Each row was made from one path, in order. Every step used is in the known rows, and no mark comes twice. Write each row's path.
Known rows:
X > F > C: [  1  12  -9  20  23  30 -11 -15   5  31  19 -19  14  22 -22  -9   1 -29
  -3  25 -19  26  15 -14   8 -18  -2  13 -42   9  -3  -8   0 -14  -8 -44
  -8  17 -17   4  13   3  -4  13 -24 -14 -10 -22 -18]
Q > U: [ -4  -3 -16 -13  23  34  19   5   9   4   0   5   1   7 -17 -13   7 -11
 -13  48 -15  31  -4   3  -4  -7   3  17 -23  11   0   1  -9  12 -33  -2
   3  30 -23  -3  10 -31   0  13 -18   3 -27  -3 -11]
N > X > F > C: [  3  20 -11  14  17  28 -10 -15   8  18   7 -19   9  21 -41   1  -1 -42
  15  27 -19   5  14  -4   9 -14 -17  17 -43  11   3  -7  -5 -10   2 -53
 -22  19 -14  -2  16  -3   6   4 -11 -15  -2 -27  -4]
C > F > Q > U > V: [ 17  26 -18 -13   2  18  10   5   9   3 -11  -6  15   9 -16 -14  23 -22
 -13  47 -31  48  -3  -7 -12  -8   2  35 -16  17   5 -25   5  25 -35   7
 -19  30   7  -3  32 -35 -12   9 -10  16 -37  -6 -28]
X > F > V > U: [-19  -6   7   3  14  49 -23  -5  -3  18  11  -1  17  15 -12 -20  14 -11
  12  10 -11  44  20 -19   4  -3  18  32 -19  15 -20 -14 -13 -13  -6 -28
  16  34 -41   6  15   8 -11  24 -10 -20   3 -40  -2]
C > F > V > U > Q: [  1   7   3  -9   7  53 -13   4   3   9  -2  17  17   3   9 -16  35  -2
  -8  29  -8  56  11 -26   3  -8  24  59 -18  16  -2 -14  -5  13 -20  -5
  14  37 -22   2  33  -7  -6  13 -16  -2 -27 -23 -25]
V > F > E > U > Q: [ 12  35 -14   4  13  61 -17 -15  -2  20 -10   7 -17  -6  28 -16  35 -19
 -27  35   5  44  26 -38  19  14   5  19  -7  34  -6  -5  24  13 -28  18
  12  28 -11 -14  10  -9  15   2 -38  -1 -24   8 -42]
C > F > E > U > Q: [  2  40  -1  16   8  40   4 -17  10  11  -6  11   0   7  25 -13  27 -16
 -32  34  -6  37   3 -32   0   5  17  21 -25  19   9 -22  23  16 -36   8
  -4  39   9 -12  39 -21  19  24 -28  10 -48 -10 -58]
Q > U > V > F > N: [ 24  22 -25 -22  14  42  10  -3 -11  31  -7 -10  13  -6 -15 -12  33 -25
 -17  55  -6  36  30  -4  21  16 -18  28   6  23 -17   2   4  24 -11   6
  10  23 -29  -9  -9 -31 -14 -14 -36   2   2  19  -1]
X > N: [-18 -13 -16  -5  22  35   4  -9  12  10   1 -12 -12  23 -14  -4  -1  -6
 -23  29 -17   1  -2   1  -4   4   7  10 -35   5 -12  -7   3   7 -12 -34
  15  35 -44  -4  22   5   9   5 -22  -6   3 -24  -9]
C > F > X > N: [ -8  13   3   7   3  26  16  -8   5  12   6 -14  18  33  -3  11   4 -15
 -36  38 -11  -8   1 -13  -5  -4  17   6 -48  -5 -12 -19  12  19  -7 -63
   7  46 -29   4  49   2   5   3 -28  -9  -6 -30  -8]
U > E: [ 12  -3 -23  -4  23  44  12   2   6  20  -8  -4  -5  -2  -5 -13  21  -2
 -10  46 -16  24   6 -16   1   4 -15  21 -19  26   1  10   1   3 -35   2
   4  19 -46  -9   5   3   3   0 -22   9 -21   2 -34]
N > X > F > E: [-18  24   0  20   7  36  -4  -8   3  12  -5  -8   7   9 -26   0   6 -38
   9  32 -14   9  12  -8 -11   2  -9   4 -36  20  -1 -20  -5  -5   5 -36
 -13  29 -13 -11  24 -10  17   8  -2 -15  -7 -47  -7]
X > F > Q: [ -8  12  -8  11   5  31 -15  -2   8  14   6 -24   5  10 -22 -10   4 -27
  -5  23 -27  34   1 -17  -6 -10  14   9 -39  14  -5 -29   7 -11 -17 -32
 -10  36 -13  -3  32  19  -1  11  -8  -7 -16 -33 -18]
U > V > F: [ 28  -7 -27 -23   8  39  -7 -12   1  37  -7 -11  -8  -6   5 -17  24 -11
   3  33 -15  35  20 -19  13  10 -19  31  -9  27 -18  16  -5  18 -19   1
   0  19 -56  17 -13 -13   8  -6 -23  -5   4  18  -9]
V > U > Q: [  4 -16 -17 -22   7  55 -16   9  11  14  -3   7  -7  -8   3 -13  28  -7
 -13  38   4  43  13 -23  10  -5   8  47  -7  16  -6   6  -5   4 -20   7
  17  32 -26 -12  10   1   2  -3 -11   8 -30   3 -13]
C > F: [ -6  -1  -4  -1   4  24  18  -1  15  20   7   0   9   8  -3  -7  10  -8
 -12  32 -21  24 -11 -13  -8 -11  20  25 -50   1   2  -7  -3  12 -32 -31
  -3  49 -40  19  28 -16  16  19 -11  -7 -26 -17 -25]
N > X > F > E > U > V: [  7  36 -13  16  15  29  -3 -32  -7  14 -13 -14  -2  15 -11 -10   1 -40
  13  19 -21  12  18 -13   7  21 -24  10 -11  35  -6 -17   6   2  -4  -2
 -28  14  -1 -16  15 -15  13  22  -9   5  -2 -14 -22]
Q > U > V: [ 21  -5 -25 -26  25  28  15  -3   2  13 -12   4   2   2 -17 -19  10 -14
  -5  48 -24  37   6   3  -1   4 -22  29  -2  24  -8   4 -10  21 -25  18
  -8  12 -17  -2  -1 -39  -5   7 -19  16 -18  11 -12]
Q > U > V > F > C: [ 37  20 -32 -23  23  38  -7  -9   0  29  -3  -8   6   7 -10 -20  29 -23
  -5  53 -10  45  31 -11  19  -4 -30  38   0  27  -7  15  -3  20 -18   5
  -5   0 -16   2 -16 -37 -18 -14 -34  -5  -7  21 -10]
E > F > V > U: [  4 -15  -9  -8  29  51  -7  -6 -11  12  -1   1  15  15   1 -20   5  -1
  -4  16  -4  56  13 -18   4 -10  17  42 -27  27 -16  -1 -23   4 -34  -7
  16  32 -48   4   5   2 -19  33 -17 -11   5 -14 -19]
F > Q: [ -2   2 -23  -4  13  35  -5  -3  -3  13  -6 -17  -6  12 -15  -7  15 -23
 -17  38 -15  37   4 -12 -14 -10  16  18 -34   9  -9 -21   5   5 -33 -19
  -2  32 -29  -2  33   3  -8   1 -22   5 -17 -17 -24]
X > N > F > E > U > V: [  5  20 -20  15  16  30  -3 -40   1  21 -13 -11   0  28  11 -18   4 -37
 -18  22 -23   8  16  -2  -3  36 -15  14 -11  25 -12 -15  16   8   9  -3
 -14   9  -9 -25   7 -14   6  23 -15   0  10 -12 -29]
N > X > F: [-10   5  -7   5   8  30  -2  -8  12  15   0 -14   0   5 -36   1 -10 -30
  18  19 -26  -1  -1  -4   4  -3  -9  12 -40  17  -1  -6 -13  -8  -3 -42
 -16  36 -31   3  17   2  25  14   2  -9  -2 -24   4]

Which path is each row?
[ -9  20 -13  25  16  36   7 -32  -2  25  -5   1   3  17  11 -18  14 -39
 -16  32 -12  24   8 -11  -9  18   8  13 -31  15  -2  -8   8  -4 -19  -8
 -16  22 -17 -14  11 -19   8  33 -18  -8 -16 -11 -34]	N > F > E > U
[-13  20 -13  15  22  42   7 -23 -12  15  -5   0  -6  20  11 -16  14 -20
 -24  33   0  28  14 -17  -8   7  14   6 -25  17  -8 -14  12   6 -36  -5
   2  30 -19 -10  21 -18   5  22 -32   0 -22 -11 -39]	F > E > U
[  5  -7  -9 -17  25  61 -23   0  -7  12  -8  11   1   4   2 -20  30  -5
  -6  32   0  54  24 -21   8  -3   8  55  -4  23 -12  -6  -6   8 -16   7
  21  21 -33  -7  17  -4 -15   1 -25   6 -15 -13 -16]	F > V > U > Q
[  4  13   1   9   4  27  23  -6  -4  24   7  -6  25  18   0   0  11 -14
 -25  44 -10  17   4 -19 -11 -15  16  14 -47  -1  -6  -6   3  17 -26 -44
  -6  45 -30  23  39 -13   1   6 -28  -3 -24  -9 -15]	C > F > X
[  9   4 -18   7  30  38  20 -11 -12  26   1 -18  16  13 -13  -3  -1 -18
 -29  35  -6  28   5  -8   9  -2   5  13 -41  15 -10  -9  -3   2 -32 -23
   6  40 -39  -8   4   4  -9  20 -32  -1   5   4 -24]	E > F > N
[-10  20  -9   6   1  28  22  -6  -3  18  -4 -13  17   9 -33  13  14 -33
 -10  44  -9  -1   1   3   0  -3   9  22 -48  -2   1 -18   0  12 -14 -51
  -4  53 -35   0  33 -15   9   0 -16  -6  -3 -19  -8]	C > F > N > X
[-12  13  -4  16  16  37   4 -11  -4  34  14 -23  20  10 -29  -1   6 -27
 -15  29 -13  18  12  -8   9   3   6   3 -36   5 -12 -19   5 -12  -4 -47
   7  40 -32  -4  14  12  -4  10 -24 -10   0 -23  -7]	X > F > N
[  8   1 -22  17  23  27  -4 -24   6  35   7 -12  14  21 -12 -10  11 -37
  -5  41 -22  24  13  -3  -2 -11 -11  30 -43   3   2   5  -7  -9  -5 -36
 -23  12 -27   0   1 -13  -5  12 -18 -14  -8  -7 -19]	N > F > C
[-23   5  -7  18   9  38  -3 -17  12  17  -8  -5   6  26  -1  -7  10 -36
 -20  38 -18   5  10   2 -16  19   0   7 -39  11  -9 -19  10  -3  16 -34
   1  22 -23 -21  15  -8  11  12  -7 -22   7 -44 -12]	X > N > F > E
[ 15  22 -19  -7  12  22  -9   0   8   8  -9 -18  15   6 -29 -20   8 -28
   3  33 -38  44   6  -5  -1   0 -13  20  -4  29  -6 -23   5   3 -14   5
 -20  15  16 -17  17 -13 -15   8  -8  12 -24 -13 -16]	X > F > Q > U > V
[ 26  26 -26  -7  14  40  -5 -32 -16  26  -4 -26  -8  22  17  -6   9 -18
 -27  25  -1   1  32 -21  26  21 -12   8   0  25 -30   4  25  26  -8 -21
   6  21 -37  -3   9   5  -3  -7 -50   2  18  20  -8]	E > U > V > F > X > N
[ -1   9   2  -4  13  56 -35   0   6   6  -8  -1   6  -1 -26  -8  15 -22
  23  19 -15  31  19 -16  18   2  -6  48  -7  32  -6 -12 -13  -5  10 -16
   4  25 -15 -15  21   6   2   3  -1  -1  -3 -34   0]	N > X > F > V > U > Q
[ 10  10 -22  -9  28  41  22  11  12   6 -12   7   0  -3 -14 -19  23  -3
 -13  57 -19  29   0  -6   3   0 -16  19  -7  28  10  11  -1  10 -37  21
   2  16 -20 -22   2 -22  -3   2 -16  14 -37   6 -27]	Q > U > E
[  1   0 -20  10   7  32  -7  -7   6  21 -10 -15   6  11 -16 -11   9 -39
  -4  38 -27  32   2  -9 -14  -2   8  26 -42   9  -4 -18   4  -6 -13 -26
 -22  28 -27  -5  23   2  -5  11  -3  -4 -12 -16 -20]	N > F > Q
[ 15  24 -25   5  11  40   4   9  18   4 -20  -4  13  -1 -21 -17  24 -31
 -10  59 -33  34   0  -6  -9   6 -14  26 -12  32  17 -10   9   0 -23  15
 -20  13   1 -37  12 -13 -14   1  -1  11 -37  -3 -31]	N > F > Q > U > E
[ 16  19 -23  13  15  29   4 -38  -6  32 -18  -3   5  15  14 -26  13 -37
  -6  32 -22  32  17 -11  -6  26 -20  24 -12  29  -7  -3   9   6 -11  15
 -28   8 -12 -13   0 -28   3  29 -18   7  -9   6 -38]	N > F > E > U > V
[-10  19 -11  12   1  29 -17  -2   4   4  -7 -25   1   7 -43   3  -2 -44
  14  26 -28  10   1  -8  -6  -8   1  10 -41  20   0 -28   0  -8  -8 -41
 -20  35 -14  -8  35  12   7   2   2  -4  -7 -34  -5]	N > X > F > Q
[  6  32 -10  16  17  31  -3 -31  -7  26  -3 -13   4  16   4 -25   8 -29
  -2  16 -21  31  20 -20   3  20 -10   6  -9  30 -11 -16  16   0 -16   4
 -15  13  -1  -9  12 -11   3  32 -22   5 -12 -13 -36]	X > F > E > U > V
[ 25   4 -14   3  27  38  21 -12 -14  21  -1 -17  18  19  -3  -3 -13 -12
 -25  35  -7  24   6 -19   4 -15  -2   8 -42  19 -11   2  -4  10 -33 -23
  -9  33 -35   7  17  -1  -7  17 -31   1  -7  10 -19]	E > F > X
[ 10  31 -12   8   6  24  16 -26  -6  22  -7   0   9  18  22 -20  22 -20
 -20  29 -14  34  10 -23  -9  14   5  22 -18  21  -4 -17  13  20 -33  10
 -16  28 -11   1  27 -31   6  29 -26   7 -26  -5 -51]	C > F > E > U > V
[ 26   8 -20 -15   9  43  -3 -15 -11  29  -7 -25   3  18   5   0  14 -20
 -21  38  -4   5  32 -19  17  16 -22  16  -7  22 -29   3  15  26   7 -30
  11  17 -48   5   7   2  -6 -22 -38  -5  24   4   6]	U > V > F > X > N
[ 18   9 -25  -4  26  42  -1 -18   6  15  -6   2 -20   5   7 -14   7 -11
 -22  27 -12  33   0 -18  18   2   3  26 -13  23   2   2  11   9 -36  13
  -1  28 -16 -10  19  -2  12  16 -33  24 -33  21 -42]	E > U > Q
[ -6  13   2  11  25  36  -8 -18  -7   9  -5 -11   8  18 -41  -2  -4 -27
  28  14 -32  15   9  -1   3   0 -10  19 -36  21  -7 -22 -14  -3   1 -43
 -11  24 -35   7  23   2   4  17  -9 -13  13 -42  -2]	N > X > F > V
